Each row was made from one walk, in order. Every step used is in the known rows, and no mark comes twice. Write each row's walk.
Known rows
rerop-kebeta: [ -2  -8 -24  40  14 -21  15  22 -12  18 -10   7   4   9 -12 -13  -3   7]
vosar-kebeta-kanok: [  2  18 -20  19   3 -28  25   5 -20  12   6   6 -10  19   4   3   5 -15]
kebeta-kanok-vosar-lereno: [  1  -3 -17  30  12 -17  13  22 -20  11   1  -8  -7  16  11 -12  -6   0]
vosar-kebeta-kanok-lereno: [ -1  19 -19  20   4 -28  16   3 -25   8   9 -13 -12   8   5   1   9 -19]
zupo-kebeta-kanok-rerop-vosar-lereno: [-26   4   7  17  -6   0  12  21 -15   2   5  16 -13  11   6 -13  23   1]
vosar-kebeta-kanok-rerop: [ -1  22 -13  23  -8 -13  23   1 -18   5   4   2 -14  19   4   3  13 -12]
kebeta-kanok-lereno-rerop-vosar: [-10  -5  -2  13  -5  -9  -2   7 -33  -1  10   1 -13   2  -2 -15  21   1]
rerop-vosar-kebeta: [  0  12 -21  20   4 -16  29  15 -23  15   9  12  -9   8  -3 -17  -4 -13]
lereno-rerop-vosar-kebeta: [  2  11 -14  19  -2  -7  28   7 -29   9   8  11 -10   4 -10 -13   8  -6]
lereno-kebeta: [ -4   0 -20  32  -4 -21  24  17 -13  14 -10  21  -4  -1  -4  -5  -3  -9]
lereno-rerop-kanok-vosar-kebeta: [ 11  12 -22  28   8  -7  38   2 -25   0   6  -3  -4   2 -18  -9  -9  -3]
zupo-kebeta-kanok: [-12  -1  -9  19   0 -24  15  15 -15   9  -2  22  -8  12  -2  -4  14  -6]
vosar-lereno-kebeta-kanok-rerop: [-16  12  -3  29 -10  -8  17  11 -10   4  -5   8  -9   9  12   7  16  -5]
lereno-kebeta-kanok: [ -6   3 -13  22  -7 -28  17  12 -15  11  -3  21  -6  11   2   4   9 -11]
kanok-rerop-vosar-lereno-kebeta: [-17   6  -3  30 -10   3  21  22 -13   7  -3  13  -9  -2   4 -12   8  -2]
kebeta-kanok-lereno: [ -8  -2 -16  24   5 -23   2   9 -21   5   2  -5 -11   6   6  -8   7  -5]
kebeta-kanok: [ -4  -2 -17  23   4 -22  11  11 -14   9   0  13  -9  16   5  -6   3   0]
kanok-kebeta: [  7   4 -22  30  -9 -13  19  19 -17  11 -16  23  -5  -1   0 -11 -10   2]

Write each row's walk
[-13   5   2  16 -21  -9  11  15 -20   5   1  21 -11  11   1  -6  18 -10]  lereno-kebeta-kanok-rerop-vosar
[-13   8 -11  26   0 -23  19  16 -11  11  -1  12  -6   9  12   6   9  -7]  vosar-lereno-kebeta-kanok
[ -7  -4 -16  42  13  -5  16  17 -16  13  -8  -3   2   4 -10  -8   8  18]  vosar-lereno-rerop-kebeta
[ -8  -4 -10  27  -5   3  14  18 -16   5  -1  15 -12   5  -3 -25   2   4]  kanok-rerop-vosar
[ -4  -5 -17  32   3  -7   8   5 -25   1  -4  -6 -10  -9  -7 -13   8   5]  kanok-lereno-rerop
[ 16  11 -30  34   8 -23  31  16 -27  16  -1  -8  -7  10  -7 -13 -16 -16]  kanok-vosar-kebeta
[ -7   1 -19  33  -2 -22  14  15 -19  10  -7   2  -6 -10  -3  -6   1 -14]  kanok-lereno-kebeta
[ -4  -7 -17  39   8 -13   3  12 -26   8  -9 -12   1  -4 -19 -12  12  10]  kanok-lereno-rerop-kebeta
[-14  -4 -21  30  16 -10  18   9  -9  -3   4   0  -4  -8  -6 -16  -8   4]  rerop-kanok-lereno
[-18   4   0  21  -3   2   8  17 -15   2   6   6 -14  14  13 -14  13   6]  kebeta-kanok-rerop-vosar-lereno
[-18  -4   6   9  -8 -12   1  11 -33   0   7  10 -12  -1  -9 -12  32  -4]  zupo-kebeta-kanok-lereno-rerop-vosar
[ -8  -5 -17  28   8   0  27   1 -11  -5   1  18  -3  -2 -13 -11  -1  15]  lereno-rerop-kanok
[  6  -1 -14  26  -6 -30  15  20 -24  13  -6   7  -5  13  -2  -2  -1 -15]  lereno-kebeta-kanok-vosar
[ -5  -9 -12  22  -2  -2  14  13 -25   6   1  19 -10   1  -9 -21   5   9]  lereno-rerop-vosar
[-12  -4 -15  27  12  -5  19  25 -13  11   4  10  -8   3   7 -23  -6   7]  rerop-vosar-lereno
[-14  -1  -2  19  -5 -16   4   4 -28  -1   0   4 -10  -2  -7  -3  29  -4]  zupo-kebeta-kanok-lereno-rerop
[ -6   2 -18  36  11 -11  34  22  -9   5  -1   4   2  -4  -4 -10 -16  -2]  rerop-kanok-vosar-lereno-kebeta
[ -1  15  -8   8  -6 -14  20   2 -32   6  13  11 -13  15  -4  -4  19  -9]  lereno-rerop-vosar-kebeta-kanok
[ -5  -2  -4  26   2 -12  15  17 -26   5  -2   0  -7   9  -3  -6  16   2]  zupo-kebeta-kanok-vosar-lereno-rerop
